What can hang from each mark:
K_64: K_595
K_822: K_914
K_474: K_595 K_738
K_318: K_32 K_692 K_822
K_914: K_822
K_32: K_64 K_98 K_318 K_474
K_692: K_241
K_98: K_692
K_595: K_64 K_474

Every row comes from one small tree of marks. The marks that hang from a mark follow it in brackets, in the order of their numbers. Every link used is in the known rows. Which tree was each row made from?
In the rows, zero is written as 128.
Known rows:
K_32{K_64 K_98 K_318 K_474}: [ 84 124 170 133 121 161 168 150 102 165 148  86 101  92 194 134 214 163
 146 188 171 141 151 149 132  76 107 120]
K_318{K_692}: [121 101 117 122 116 143 144 106 115  99 149 100 124 130 129 114 116 109
 126 141 141 139 110  79 120 141  69 112]
K_595{K_64}: [134  84 137 179 118 146 154 111 111  76 154 148 115 117 105 112  74 142
 102 165 156 137 138  94 132 158  94 116]
K_32{K_64{K_595} K_318{K_692} K_474}: [ 87 114 110  92 128 146 142 146 109 172 147 120 147 123 181 132 166 160
 111 143 133 155  93 162 104 106  68 108]
K_32{K_64 K_98}: [113 116 166 155 121 159 145 105 103 123 145 108 123  93 132 129 147 139
 157 154 152 153 146  86 143 119  87 125]
K_64{K_595{K_474{K_738}}}: [143 116  53 153 125  98 150 108 102 104 147 132 190 109  81 112  61 184
 144  79 186 143 110 105 114 156  77 127]
K_474{K_595}: [128 102 141 153 115 146 162 102  95  68 153 112 119 114 118 106 156 130
 139 109 150 133 109  78 141 209  89 118]
K_474{K_595{K_64} K_738}: [130  70 112 169 133 131 181 122  91  26 151 170  86 103  91 112  88 141
 101 126 200 114 142 112 138 223  96 123]
K_32{K_64 K_318{K_822{K_914}}}: [101  87 134 136 112 164 187 123 115 133 154  92 173 138 176 138 143 148
  77 180 129 155 128 144 112 207  59 100]
K_98{K_692}: [145 122 169 163 101 120 156 108  95 113 156 112 164 112 115 120 115 148
 145 102 147 141 127  97 139 135  84  98]
K_32{K_64{K_595} K_98 K_474{K_738}}: [100 124  91 157 148 106 138 159  96 142 144 132 135  88 123 139 161 170
 160  95 206 131 148 131 151 102  84 133]
K_318{K_32 K_822}: [120  90 105 108 122 129 149 135 135  86 156 104 126 120 124 110  81 121
 104  90 113 135 125 107 137 134  74 119]
K_595{K_474}: [131 120 132 153 106 149 161  94 111 114 148 107 151 116 110 108 100 151
 149 144 164 157 109  94 111 133  87 119]
K_914{K_822}: [125  88 159 117 121 128 154 119 107 125 157  69 146 128 141  98 123 125
 107 157 121 150 128  77 134 150  94 104]
K_692{K_241}: [122 109 100 164 101 150 151  75 113 110 155  70 163 126 150 103  74 150
 133 127 152 125 128  81 125 159 105 116]
K_318{K_32{K_474}}: [ 94 133  96 112 119 122 134 157 120 135 149 113  79 118 150 114 138 123
 120 113 157 137 121 120 150 112  96 120]
K_32{K_98}: [131 116 141 157 118 140 143 110 110  98 152  83 126 101 122 117 153 138
 166 139 161 130 149  67 149 125 102 128]
K_32{K_318}: [121 105 125 129 103 141 167 104 106 118 157  82 136 120 157 114 148 159
 112 158 126 131 127 103 121 152 102 108]
K_318{K_692{K_241}}: [117  98  89 126 106 157 145  81 118 103 150  67 149 133 159 105  72 127
 125 141 149 128 113  89 107 148  87 115]
K_318{K_692 K_822}: [127  64 126 122 127 147 162 124 130  83 154  89 143 132 121 114 111 113
 119 131 126 128 119  95 110 134  51 112]
K_318{K_32 K_822{K_914}}: [117 103  77 117 113 130 146 137 134  90 153 101 139 144 136 124  87 114
  91 109 140 143 119 109 139 205  62 113]
K_98{K_692{K_241}}: [142 125 146 165  93 136 159  83  98 115 159  77 187 115 149 112  64 163
 144 103 149 126 132 104 126 136 102 101]
K_318{K_32{K_474} K_692 K_822}: [ 94  90  97  79 133 136 145 178 141 112 151 106  87 129 155 117 120 100
 107 112 142 129 114 147 124  86  59 118]
K_64{K_595}: [141 115  94 157 120 115 123 107 109 108 155 117 185 121  98 112 111 164
 136  82 131 141 107  71 138 167  76 117]

Which tree is each row?
[ 87 117  87  69 110 171 128  93 121 124 140  98 116 121 186 111  26 103
  95 132 119 154 101 126 109 139  80 118]  K_318{K_32{K_64} K_692{K_241}}
[133  85  96 175 122 130 180 113 104  74 145 165 123 104  88 113  30 161
 111 164 209 137 144 131 109 143  93 126]  K_595{K_64 K_474{K_738}}
[ 92 134  70  74 119 150 121 138 131 118 145  62  83 110 197 115 100 114
 154 126 180 117 128 131 132  73 111 133]  K_318{K_32{K_98 K_474} K_692{K_241}}
[ 90 115 141 157 143 141 176 156  82 102 142 129  68  81 140 134 207 133
 166 122 232 122 149 136 155 145  93 134]  K_32{K_64 K_98 K_474{K_595 K_738}}
[117 135 105  98 130 128  98 122 114 116 144 131 136  90 132 127  90 144
 140  85 114 161 119 102 150 129  84 134]  K_318{K_32{K_64{K_595} K_98}}
[121  82 104 132 117 147 160 125 130  87 151  87 159 156 133 129 119 107
 106 150 155 141 110 102 117 203  36 107]  K_318{K_692 K_822{K_914}}
[ 75 120 157 135 115 157 174 142 100 182 151 108 111 113 192 128 188 157
 109 182 155 148 129 154 122 110  93 106]  K_32{K_64 K_318 K_474}
[ 98 141 108 116 123 127 126 162 120 125 148  95  72 101 158 122 157 125
 159 123 178 129 140 116 162  80 113 134]  K_318{K_32{K_98 K_474}}
[ 91 128 169 163 129 156 150 142 104 153 145 107  97  95 156 133 192 138
 166 160 190 145 147 119 149  77  90 125]  K_32{K_64 K_98 K_474}
[112  94  69  81 118 138 139 143 140  80 148  97 124 153 144 126  76  90
  86 126 129 145 101 117 123 197  46 113]  K_318{K_32 K_692 K_822{K_914}}
[ 95  91  70  80 123 150 147 152 145 115 153  70 118 133 191 108  64 114
 108 107 151 114 115 155 112  91  80 121]  K_318{K_32{K_474} K_692{K_241} K_822}
[ 94 132 102  73 128 137 120 167 127 113 142  90  57 108 167 122 152 100
 152 136 170 131 127 125 143  68  94 133]  K_318{K_32{K_98 K_474} K_692}
[107  87 153 146 123 157 183 152  97  77 157 140  76 109 167 115 170 164
 100 178 180 120 129 163 126 167 117 114]  K_32{K_318 K_474{K_595{K_64}}}
[114  86  92  62 138 137 118 135 134 106 147 141 160 121 131 122  48 119
  91  76  81 162  87 132 113 136  34 117]  K_318{K_32{K_64{K_595}} K_692 K_822}
[107  73 167 122 119 163 189 120 116 131 158  97 157 114 163 124 135 158
  91 162 100 145 134 137 105 141  71 105]  K_32{K_64 K_318{K_822}}
[105 140 183 166 110 155 157 125  93 165 150  79 152  86 184 134 128 161
 177 134 198 134 155 149 137  64 106 112]  K_32{K_64 K_98{K_692{K_241}} K_474}
[108  93  37  79 108 154 140 115 143  85 150  62 155 155 180 117  29 104
  87 123 138 134 106 127 111 201  63 115]  K_318{K_32 K_692{K_241} K_822{K_914}}
[135 133 144 145 125 149 128  95 106 130 144 124 188  88 111 125 101 176
 175 117 160 177 109 107 117 110  80 133]  K_32{K_64{K_595{K_474}} K_98}
[102  88 135 102 125 146 153 129 127 113 151 128 119 114 139 119  74 117
  90 111 102 157 123 123 129 131  62 115]  K_318{K_32{K_64} K_822}
[130 131 203 162 121 135 162 152  83  94 154 101 112  84 140 128 219 146
 197  99 202 120 136 124 160 119 104 117]  K_32{K_98{K_692} K_474{K_595}}
[103  83 137  69 137 161 136 139 135  91 143 102  99 100 154 128  87  97
 124 129 113 149 127 122 121  96  57 129]  K_318{K_32{K_64 K_98} K_692 K_822}
[122  96 117  98 142 128 116 140 128  97 151 123 161  91 125 127  78 149
 131  73 105 153 125 114 141 115  66 132]  K_318{K_32{K_64{K_595} K_98} K_822}
[112  50 169 147 134 164 203 168 113  62 163 133  95 108 163 116 161 166
  90 165 169 108 135 177 115 156  99 115]  K_32{K_318{K_822} K_474{K_595{K_64}}}
[ 75 135  97 109 139 119 148 170 104 136 138 130  51  86 157 134 141 124
 139 120 205 133 161 149 158  87  98 135]  K_318{K_32{K_64 K_98 K_474{K_738}}}
[120  93 116 142 107 145 184 124 121 108 160  74 174 147 161 129 148 155
  88 164 140 131 131 123 117 215  74 103]  K_32{K_318{K_822{K_914}}}
[106 123  80  64 127 131 102 121 119 119 141 150 137 119 138 122  58 116
 100  86  92 174  81 116 121 144  50 117]  K_318{K_32{K_64{K_595}} K_692}
[ 79 142 142 109 128 145 131 161 114 149 141 121  67  92 169 130 149 120
 147 133 168 152 140 134 157  74  96 130]  K_318{K_32{K_64 K_98 K_474}}
[120  81  79 133 108 162 159 100 134  90 154  51 189 159 163 120  68 122
 105 147 160 125 112 110 105 205  56 109]  K_318{K_692{K_241} K_822{K_914}}
[114  80  67  70 116 153 142 113 144  81 153  65 138 131 170 104  23 111
  99 101 112 122 112 124 105 130  74 121]  K_318{K_32 K_692{K_241} K_822}
[122 109  96 119 121 134 138 142 135  76 151  83 127 124 140 132 110 117
 127 119 149 134 142 103 151 169  79 127]  K_318{K_32{K_98} K_822{K_914}}
